What can hang from each mark:
zuvi: dizifim godu zokof
bavu: zuvi
dizifim: sise
godu: sise zuvi
kipa: sise zuvi
sise: bavu keve kipa zokof

Each row was made from one small tree. Brackets hold a mark, then the marks that hang from it, in alphabetical order. Every link used is in the known rows. Write each row's tree.
Known rows:
{bavu zuvi}: [-52 -52  -9 -36  38  24  36  32 -10  16   9  -9  10 -16 -26 -12 -16   6
  -7  -8  32  -6]
{kipa {zuvi {godu {sise bavu}} zokof}}: [ -3  11  -1 -12  10  16  -8 -32  10  31  32  10  13   9  16  14  40 -56
   4 -12  17  25]
{kipa zuvi}: [-35 -47  -2 -19  37   1  31  38   0  22  20   5  18 -13 -28  -9  -2   8
 -10 -14  35 -11]
{dizifim {sise bavu {kipa zuvi} zokof}}: [ 79 -32  21  26 -29  24 -18 -11  36 -10  -4 -27  43  -9  13   2  18 -40
   1  10 -28 -13]
{kipa {sise {bavu zuvi} keve zokof}}: [ 35 -29  26  21 -13  39  18 -21  27 -20  -6   7  11 -21  -6   4 -21 -13
  32  24 -23   9]
{sise kipa}: [-29  31   2 -18  -1 -26   6  47  -4  23  28 -29   0  -6 -24 -19  -9  23
 -21 -23  -5 -32]
{dizifim {sise bavu keve zokof}}: [ 33 -15   1  27 -33  17 -21   5  20  -4   5  14  28 -21  19 -12 -31  10
  36  12 -34 -14]
{sise keve}: [-47  18  -5  -7  15 -14  12  58  -2  21  25  18   0 -17 -28 -23 -51  48
  13 -19   5 -16]
{sise {bavu zuvi}}: [-27 -74   2 -22  22  47  40  36   4  12   7 -12  36 -23  -9  -2 -28  -5
   9  -5  20  16]
{zuvi dizifim {godu {sise bavu}} zokof}: [-29  44 -16 -11 -11 -22 -19 -38 -36  14  -2  23 -36  22  49  20  40 -12
   5  -5  14  28]
{dizifim {sise bavu keve {kipa zuvi}}}: [ 43  22  10  40 -20  27  -9  22  47 -36 -14 -22  57 -14 -15 -22 -29 -23
  -2  -6 -30  13]
{kipa sise}: [-44  13   4 -10  -3 -41  24  -1 -25   3  24 -11 -15 -21 -18 -32  28   5
 -19   3  25 -30]
{zuvi dizifim {godu {sise bavu kipa}}}: [-17  83   0  22 -28 -51 -12  -8 -17  17 -19 -25   3  26  40  13  14 -11
 -21  11  -1  35]
{sise keve {kipa zuvi}}: [  3  36  14  13  17  -1   7  53  35  -3   9  -6  21  -2 -49  -8 -39  17
  -5 -30 -10  -2]
{kipa sise zuvi}: [-21 -16   9  -3  17 -18  33  -7  -5  -6  13  -4   1 -18 -31 -21  39 -18
 -21   7  34 -15]
{bavu {zuvi {godu sise} zokof}}: [-46  29 -13 -45  29   9  -2 -46 -17  28  27  -8 -21  13   2  -1  31 -42
  -6  -8  26  12]
{bavu {zuvi dizifim godu zokof}}: [-60  -1  -8 -49  48  -1 -15 -22 -38  -6  -7  39 -67  26  20  29   5  19
   2 -29  44  36]
{sise keve kipa zokof}: [ 26  41  16   5 -18 -16 -18  36  22  17  24   0  -8   2 -23   0 -43  40
  19 -18 -44 -34]
{dizifim sise}: [-40  -7 -21 -16  -2 -16  -1  11 -24   4  14 -16  10 -25  -1 -41  10   4
 -17   1  23 -32]
{godu {sise bavu keve} zuvi}: [  7   0 -17  26  -2  32  47  13  24  27   1 -22  48  -1 -22   3 -27 -18
   1  32 -16  24]
{sise kipa zokof}: [ 18  10  13 -13 -15 -23  -9  25   3  28  35 -15  -7   0 -11   1  -3  23
   2 -15 -24 -47]
{bavu {zuvi {dizifim {sise kipa}}}}: [-19   8 -12  -9  -3   0   1 -12 -28 -53 -61 -32 -15   6   5 -17  15  -9
 -36   6  13   6]

Write each row's tree:
[ 52  21  25  24 -32  10 -16  40  39  15  22  -2  18  -6  -4   9 -53  27
  33 -12 -59 -13]	{sise bavu keve kipa zokof}
[  7 -32 -27   3   4  -9  41 -34 -34  25 -26  -4 -28  27  11  31  40  -3
 -13  49  11  -3]	{godu {sise zokof} {zuvi dizifim}}
[ 31  19   4  -2 -35 -22 -28  -8  -3  -1  13 -30   3  -7   2 -20  18  -3
 -12   1 -28 -49]	{dizifim {sise kipa zokof}}
[ 53 -15  28  14 -11  51   0  23  49   0  -2 -10  25  -4 -11  16 -61   5
  31  -5 -51  10]	{sise {bavu zuvi} keve kipa zokof}
[ 13  32  36  22  14 -45 -24 -34  26   8  28  34  -7   9  -7  18  -6   2
  13  14  11  15]	{kipa {sise keve zokof} {zuvi godu}}
[-45 -36 -21 -52  38  32  17  -7 -43 -27 -21  33 -70   7  -4   7  18  15
   5 -29  30   4]	{bavu {zuvi dizifim zokof}}
[-63  36 -12 -43  27 -42 -33 -12 -47  13  13  47 -75  26  28  19  16  38
   2 -36  34  13]	{zuvi dizifim godu zokof}
[-16  47  -2  19  -8 -59 -58 -27 -19  -8 -20  47 -34  21  44  15 -22  41
  15  15  10  18]	{zuvi {dizifim {sise keve zokof}} godu}
[ 56 -26  30  41 -14  15  11 -11  39 -14   6  27  20 -19  -7   7  -7 -13
  32  18 -19   4]	{kipa {sise bavu keve zokof} zuvi}
[-29 -37 -20   2  16 -12  11  -8 -30 -32 -45  15  -9   0  10 -14  32  -3
 -21  11  45   4]	{kipa {zuvi {dizifim sise}}}
[-29  13 -15 -21  26 -19 -46 -54 -32 -30 -17  41 -50  24  32   9  45 -10
 -14 -17  47  26]	{kipa {zuvi {dizifim sise} godu zokof}}
[ 41  -7  -9  10 -16 -11  -8 -35 -17 -21 -38 -22 -23  31  11  21  25   6
 -29  30 -14  -5]	{godu {zuvi {dizifim {sise kipa zokof}}}}
[ -3 -35 -19   5   1  27  55   4   3  39   9 -38  47  -3  -9   3  11 -32
 -16  34   2  12]	{godu {sise bavu} zuvi}
[-17  14  14  19  15 -16  25   6  14 -23   3  14  -2 -19 -40 -23  -2   0
  -5   1  16   0]	{kipa {sise keve} zuvi}
[ 41 -76  -2  25 -14  18  -2 -25  -5 -29 -44  26   4  -1  44  16  29 -15
  14  26   8   9]	{kipa {zuvi {dizifim {sise bavu zokof}}}}
[  9  68 -13  19  -3   0  32  12  21  23  -2 -50  23  15 -47  -5 -20  -9
 -28  17 -29   0]	{godu {sise keve kipa} zuvi}
[ 15 -50  14  -3   0  19 -25 -37  13  13   6  -3  40  -4  43  18 -11 -30
  14  24  11  27]	{dizifim {sise {bavu {zuvi godu}} zokof}}
[ 23 -24  11  13 -14  14  -2  38  22  28  24  30  18 -18   3  10 -53  35
  48  -2 -31 -11]	{sise bavu keve zokof}
[-13 -22 -39 -24  19  17   1 -40 -42 -32 -23  15 -55  23   6   5  43   2
 -22   2  21   2]	{godu {zuvi {dizifim sise} zokof}}
[-79  -9  -2 -30  48 -25   3   4 -34   9 -20  20 -22  18  16  22 -20  29
 -10  -1  61  45]	{bavu {zuvi dizifim godu}}
[-20  43 -18   2 -25 -37 -14   2 -34 -37 -38 -24 -23   6  14 -24  24  12
 -35   0   3 -17]	{zuvi {dizifim {sise kipa}}}
[ 45  21  15   5  -1  49 -13  30  45 -21  16  13   4  -2 -29   2 -23  -6
  21 -50 -43   7]	{sise bavu keve {kipa {zuvi zokof}}}
[ -8 -14 -30 -13 -21  15 -20 -23 -39 -44 -24  26 -39  -1  39 -13  36  -2
   9 -14   4  -1]	{zuvi {dizifim {sise bavu}} zokof}
[ 53  42  10  29 -17   0   6  -3  36  11   1 -19  15   2 -27   0   2 -24
   2  11 -38 -24]	{godu {sise keve {kipa zuvi} zokof}}
[ 64 -43  29  13 -10  24   3  23  41  17  16  -9  35  -4  -2  24  -5 -13
  14  -7 -26  -9]	{sise bavu {kipa zuvi} zokof}
[ 57  -3  12  17 -50   4 -28  -5  15  -4   9 -35  29 -11  22 -12   9 -17
   2   6 -42 -30]	{dizifim {sise bavu kipa zokof}}
